Each row comes from the steps of one path. Every step used is in the known rows, and no mark comes twice. Write the path behind each row, first mark first.
In the rows, 128 means zero.
Known rows
T-D-H: [111 103 157 148 171 147 119 122 100 145  97 118 116 133  80 169 109 157
 164 123 173  73 139 127 151 112 142 138 126 175 128 162 153 138 186 145
 170]
A-X-N: [127 166 127 114 125 150 113 145 174  94 132 109 140 109 142 102 135 101
 134 128 137 133 121 142  76 162 104 156 149 158 131 114 109 147 158 134
 115]
Q-C-A-X-H: [111 157 136 159 133 161 121 136 146 171 134 120 145 158 144 160 128 126
 117 106 153 124 164  99 106 149 125 133 127 145 121 114 117 101 119 125
 111]
A-C-Q-K-H: [160 115  86 121 131  80 178 115 115 110 100 148 138 120 116 109 151 124
  91 131 123 131 106 134 166 123  99 132 126 135 124 132  97 153 131 127
 131]
X-Q-C: [107 162 140 142 139 154  96 134 158 186 128 117 127 118  91 162 118  89
 125 143 158 130 167 131 102 115 100 146 141 157 139 152 166 140 138 134
 166]
X-T-D-H: [ 76 155 100 141 140 165 143 125  89 126 124 116 128 117  96 179 103 167
 154 117 151 100 136 137  77 128 137 127 128 172 136 178 171 129 114 119
 171]
C-A-X-Q: [148 142 151 117 115 146 103 143 140 116 148  96 118 147 160 143 102 156
  91 129 205 114 103 118  67 133  66 137 135 214 142 144 142 114  78 106
 100]
Q-C-A-X-N-D-H: [ 98 141 136 176 143 160 143 132 147 193 131 112 137 145 141 127 140 138
 136 112 161 128 153 107 115 158 140 145 134 145  95 109 130 115 138 129
 111]
X-N: [107 158 103 105 147 153 108 141 147 132 119 113 155 115 132 129 140 103
 133 141  91 150 139 139 116 118 111 131 138 134 113 109 142 158 166 145
 145]
A-C-Q: [149 124  96 117 123  81 155 113 142 100 110 146 145 158 120 117 145  91
  91 121 111 116 110 134 160 118 109 119 118 119 112 127  92 141 110 136
 140]
A-C-Q-X: [146 129 111 121 125  75 149 115 147 109 121 148 144 163 121 109 150 101
  97 124  99 124 120 145 156 125 138 110 109 114 125 125  97 132 117 139
 120]
A-C-Q-X-N-D: [133 128 118 131 134  83 164 109 159 114 129 148 145 153 122  83 158  88
 114 128 113 141 115 147 158 124 146 118 111 129 105 119 104 147 140 135
 125]
K-T: [140  90 121 150 103 140 133 133  92 141 102 115 123 109  99 182 144 166
 128 145 133  79 140 143 150 142 147 138 141  79 151 135 128 117 134 143
 125]
R-C-Q-X-N: [118 118  95  90 147 113 113 144 107 135 127 148 165 173 129 107 159 131
 149 116  65 153 157 120 181 144 170 108 130  69 108  85  84 116 126 141
 137]
N-D: [133 108 138 156 144 145 131 119 124 138 119 129  91 116 107 121 127  78
 165 119 187  98 102 133 127 118 130 141 111 152 126 149 142 138 178 132
 159]
K-H: [155 117 106 134 134 157 116 152  98 160  77 121  92 105  93 143 147 141
 117 151 153  96  97 135 130 134  77 131 140 100 163 122 125 140 162 129
 108]
N-K-A-C-Q-X-T: [105 119 155 135  98  96 151 133 160 149 167 134 104 138 137 106 116  88
 120 136  85 138 132 150 111 114 176  95 111  50 108 134 153 123  90 128
  98]
X-T: [ 95 176  71 117 114 159 129 138 100 112 133 118 132 116 124 173 113 132
 125 118 108 119 127 140  54 133 113 118 126 133 150 160 157 123  81 118
 153]
K-A-C-Q-X-T-D: [124 144 143 178 124 105 162  87 133 108 134 152 101 150 136 101 118 145
 119 140  96 164 106 130 168  88 164  93 104 107 116 135 137 133 141 102
 144]
R-K-A-C: [159 138 143 133 148 133 118 143 120 112 158 124 136  92 146 133 135 151
 140 136 123 135 117 121 146 127 122 119 112 114 153 147 186 142 252 111
 150]
X-N-D-H: [ 95 120 123 143 158 153 143 126 142 152 117 119 136 104 108 109 142 113
 179 132 144 128 131 140 146 129 131 151 137 161  97 118 161 150 206 142
 153]
R-C-Q: [132 104  82  88 139 114 114 141  91 126 111 149 156 173 123 128 148 121
 139 107  86 128 141 107 183 137 142 115 132  71 108  97  75 114 111 137
 159]
R-K-T-D: [151  95 153 117 149 167 108 153  82 132 146 104 155  72 101 176 146 176
 162 142 167  89 136 128 123 146 156 148 132 123 156 160 178 152 226 132
 149]
A-C: [142 155 100 140 134  95 148 132 154 112 122 127 137 139 129 130 141 107
  92 123 139 109 133 142 135 130  93 116 117 144 131 141 119 134 174 131
 145]
H-D: [109 128 136 130 150 134  71 111 148 125 118 121 101  89 123 100 109 123
 125 141 161  97 118 122  97 118  89 138 131 145 120 127 133 140  94 148
 148]
X-N-K: [ 93 138 127  90 134 143 113 158 170 156 146 107 152 110 130 117 134  70
 136 142  90 144 150 148  89 125 132 128 140  98  92 109 154 159 140 155
 120]
C-A-X-T-D: [126 156 131 125 116 160 124 137 116 105 153  97 123 149 166 145 101 173
  99 116 195 115  99 115  44 139  94 125 127 206 130 148 136 115  64  99
 105]
Q-X-H: [120 144 159 127 144 133  94 140 136 122 134 138 139 144 111 174 124 126
 157 122 107 116 170 145 136 128 161 112 104 144 189 133 145  91 179 142
 111]
C-Q-K-A-X-N-D: [148  90 126 116 127 113 159  90  97  97 110 156 117 103 132  92 127 118
 146 131  94 170  86 120 170 103 147 151 129 126 111 120 114 158  98 125
 140]
R-X: [129 112 111  98  93 157  80  90 105 124 126 108 156  86 100 140 146 110
 164 132 162 114 132 143 134  97 139  94 118 131 141 126 124 103 143 144
 149]
C-Q-X: [144  97 130  88 125 107 104 115 106 118 107 149 128 164 110 132 138  98
 128 126  60 123 105 138 153 114 169 117 110  77 142 114 100 124  56 156
 110]
D-H: [122  92 115 138 143 123 126 138  96 146  83 120 118 129  93 182 123 166
 155 115 119  62 143 136 173 143 115 142 135 124 151 141 155  97 163 155
 138]
Q-X-N: [110 160 137 119 152 136  98 146 148 143 139 117 141 129 133 125 147 127
 143 143  72 151 154 159 111 132 167 113 117 117 150 112 147 131 171 153
 104]
X-Q-K-A-C: [139 150 141 145 138 117 137 119 132 131 135 125 106  75 117 141 100 148
 118 158 161 158 141 138 129  91  82 145 137 208 157 177 192 151 173 106
 172]
C-Q-K-T: [158  64 100  95 116 106 150 105  59 112  90 148 136 105 107 152 137 143
 126 131  83 123 107 127 174 115 148 150 135  96 134 130 105 142  61 145
 134]
K-H-D: [135 112 122 144 143 156  97 133 119 160  83 122  78  77  94  99 137 153
 120 162 186  94  92 128 115 132  64 141 147 117 142 115 125 150 132 132
 109]

Write each row's path
[152 141 147 115 120 140 116 142 126 115 148  97 118 126 164 143 101 172
  92 129 205 123 108 117  69 131  65 145 137 225 147 150 149 120  86 105
 104] => C-A-X-Q-K
[129 129 127 127 133  79 141 103 160  99 126 154 147 151 117 102 140 104
 108 124 124 123 129 137 160 121 130 116 111 141 121 122  99 128 115 137
 125] => A-C-Q-X-H-D
[110 158 146 141 136 156  98 135 150 189 137 109 128 133 111 165 112 115
 109 142 176 133 158 121  94 111  89 139 138 178 130 149 170 130 111 123
 150] => X-Q-C-A
[130 129  93 112 146 133 111 162  93 145 135 118 149 176 161 144 133 177
 118 108 137 122 152  99 152 142 109 102 128 124 115 106 109  94 134 117
 140] => R-C-A
[146 127 133 169 118  96 152  90 135 107 115 154 100 151 141 105 122 127
 109 139  87 151  98 122 194  88 133 100 110  89 116 121 125 130 147 110
 145] => K-A-C-Q
[122 100 147  94 121 108 115 114 133 132 128 147 132 154 122 101 139  89
 137 141  39 158 112 142 153 104 190 111 116  55 110  97 117 137  68 152
  98] => C-Q-X-N-K-A
[148 140 149 130 112 136 128 140 144 102 134 108 115  73 117 134 117 142
 130 140 196 118 130 146  76 157  92 179 158 202 171 164 139 140 144 118
 127] => A-X-Q-K-T
[124 102 159 131 102  94 144 130 161 149 151 135 100 139 134 107 115  72
 115 136  96 127 124 140 135 107 155 103 116  47  97 128 143 131 105 135
 109] => N-K-A-C-Q
[ 97 170 129 163 135 170 130 134 135 177 142 110 136 152 145 146 125 141
 114 111 161 130 152 103  72 147 138 130 127 150 107 129 124 119  96 118
 120] => Q-C-A-X-T-D
[130 137 145 107 116 146 118 153 152 126 157  92 135 143 178 120 116 140
  98 125 166 128 110 121  63 142  94 130 135 171 109 116 133 122  82 120
  78] => C-A-X-N-K
[128 119 124  95 100 155  89  88 106 129 141 104 154  45  91 142 131 128
 166 150 197 142 146 149 121  82 117 117 132 199 156 156 162 120 152 131
 167] => R-X-Q-K
[102 170 114 158 126 164 131 139 136 176 140 111 137 151 153 149 130 136
 109 109 143 130 152 106  74 155 128 129 129 131 115 122 124 108  85 121
 110] => Q-C-A-X-T
[128 111  98  93 143 108 112 144  96 133 121 150 154 178 124 119 154 132
 146 110  73 136 151 118 182 143 168 107 124  65 121  94  78 106 115 141
 139] => R-C-Q-X
[155  89 127 106 121 109 145  93  89  83 103 164 124 115 126 131 114 127
 138 123  85 154 103 113 180 102 136 144 127 129 137 126 110 135  91 124
 138] => C-Q-K-A-X-H
[164 113  91 122 151 134 149 146  65 144  88 125 104  53 115 148 136 178
 123 144 138 128 119 133 132 129  83 152 142 148 174 147 146 151 177 127
 126] => Q-K-H
[118 131 112 136 133  85 170 109 133 112 123 145 146 159 105 118 142 132
 116 120 116 117 126 146 150 128 152 114 113 137 119 143 114 131 117 132
 131] => A-C-Q-X-T-D-H
[116 156 128 158 133 156 121 138 142 179 132 112 134 154 150 146 134 129
 108 112 145 125 151 104  97 151 125 132 128 127 115 113 114 110 106 129
 108] => Q-C-A-X
[151 125 150 128 110 141 128 140 117 118 147  95 119 118 157 150 108 193
  94 137 210 118 112 121  79 139  78 149 144 214 147 150 146 115  85 103
  96] => C-A-X-Q-K-T
[123 146 160 130 127 148  95 125 175  75 131 131 128 106 122 123 105 107
 150 114 195  98 134 123  88 156  89 161 141 198 154 130 108 115 143 125
 122] => A-X-H-D
[137 130 152 173 121  97 151  90 142 105 125 163 110 158 136 113 120 133
 123 136  88 157 119 125 203  90 152  96 104 105 130 120 129 115 164 109
 135] => K-A-C-Q-X-H
[118 152 142 104 116 141 116 157 189 112 150 105 138 107 142  95 132  78
 136 128 136 129 130 149  57 166 119 154 150 135 117 116 118 148 138 140
  97] => A-X-N-K
[154 121  88 114 131  73 172 111 122  98 111 148 147 128 125 116 143 113
  93 121 110 131 116 133 161 119 109 130 120 141 120 137 101 148 121 132
 144] => A-C-Q-K
[143 136 148 120 117 149 111 139 132  98 142 110 134 158 163 160 103 157
 107 110 192 106 116 107  93 138  79 131 126 208 144 130 126  95 101 108
  95] => C-A-X-H
[145 131 145 172 120  92 152  94 140 112 124 155  98 155 143 102 127 134
 113 142  77 157 106 129 194  92 152  94 105  84 125 119 126 123 150 113
 132] => K-A-C-Q-X
[104 149 134 153 129 163 131 154 156 206 138 105 135 138 146 122 144 122
 108 127 147 138 152 112  86 158 128 134 140 109  97  99 121 126 111 130
  83] => Q-C-A-X-N-K-H
[113 145 148 116 120 148 112 154 193 125 142 104 122  84 133  66 135  96
 134 142 165 126 117 146  53 169 104 161 159 136 110 107 116 158 132 136
  85] => A-X-N-K-H-D
[159 126 149 120 150 153  95 145 103 117 153 121 126  87 142 149 127 150
 154 137 111 131 113 116 139 123 128 124 115 101 161 145 191 138 233 118
 151] => R-K-A
[141 104 120 112 122 118 155  91  77  88 111 154 117 108 126 120 111 139
 136 127  91 160  92 117 144  99 149 142 127 133 125 142 118 152  66 118
 147] => C-Q-K-A-X-T-D
[130 157 173 185 115 144 119 112 163 129 134 130  81 120 138 111 106 128
 135 145 138 153 121 124 130 115 124 133 133 129 143 135 145 125 164 103
 137] => K-A-X-Q-C
[ 97 113 178 148 105 131 141 138 151 147 159 116  88 116 126 120  97 110
 151 129 135 111 132 142  88 131 166 122 130  88 113 149 164 123 118 126
 107] => N-K-A-X-T-D-H
[127  73  93 111 148 109 152 132  55 139 104 148 157 137 104 138 147 188
 161 112 110 122 160 109 213 144 168 137 143  98 109 116  92 119 138 134
 163] => R-C-Q-K-T-D-H
[141 107  92 105 137 106 140 131  84 110 119 154 142 143 142 106 140 153
 146 110  90 157 139 105 189 141 147 128 137  93 116 103  79 120 130 120
 153] => R-C-Q-K-A-X
[136 108  99 108 138 111 140 130  88 103 121 162 154 143 136 120 135 153
 157 105  97 157 152  99 200 139 145 129 137 112 121 104  83 110 145 115
 156] => R-C-Q-K-A-X-H
[128 113 124 122 113  76 166 123 159 127 134 139 155 148 117  99 161 104
 103 137  96 131 134 155 153 134 162 115 122  88 103 115 104 139 113 143
 102] => A-C-Q-X-N-K-T
[123 145 101 112 140 139 118 166 120 128 147 113 160 168 171 115 140 174
 123 109 148 141 151 103 129 161 110 117 141 144 105  96  98 104 144 112
 126] => R-C-A-X-N
[118 113 184 134 101 127 121 143 171 136 158 126  97 124 135 125  99  77
 143 129 125 118 138 137 105 124 149 120 125  81 126 131 150 115 132 129
 100] => N-K-A-X-H
[128 129 160 178 125  97 141  81 154 104 128 162 102 143 135  92 116 138
 123 142 103 156 116 121 195  88 145 101 107 113 121 116 130 120 149 111
 136] => K-A-C-Q-X-H-D
[108 127 162 133  92 128 131 146 160 140 165 117  90 116 143 115 101  88
 133 131 114 124 125 145  71 133 151 116 128  67 119 140 155 122  98 125
 100] => N-K-A-X-T
[135  95 140  90 125 114 104 110 112 106 110 160 144 168 101 152 130  94
 143 119  73 123 125 131 167 110 166 119 110 102 149 114 103 112  76 150
 114] => C-Q-X-H
[138 101  84 105 143 106 138 131  73 123 114 156 145 146 136 118 140 154
 144 113  75 157 144 102 205 125 149 118 132  82 113 104  92 119 131 124
 163] => R-C-Q-K-A
[146 105 106 107 113 112 156  95  78  86 110 155 118 108 133 122 116 137
 129 125  75 159  91 120 147 108 139 140 127 114 134 133 115 141  56 120
 138] => C-Q-K-A-X-T
[124 113 177 134 100 122 122 146 167 145 158 119  86 121 141 110 105  79
 132 134 117 117 125 142  95 129 150 119 126  63 119 132 147 124 118 133
  97] => N-K-A-X
[119 179 104 122 103 154 128 143 141  80 141 113 124 112 138 134 117 120
 128 112 151 111 112 143  34 171 105 146 140 158 158 151 119 124  97 115
 120] => A-X-T
[106 164 127 153 136 161 123 139 152 180 136 109 146 150 154 134 139 128
 110 117 135 142 156 106  95 151 128 133 133 132 102 103 117 120 115 130
 107] => Q-C-A-X-N
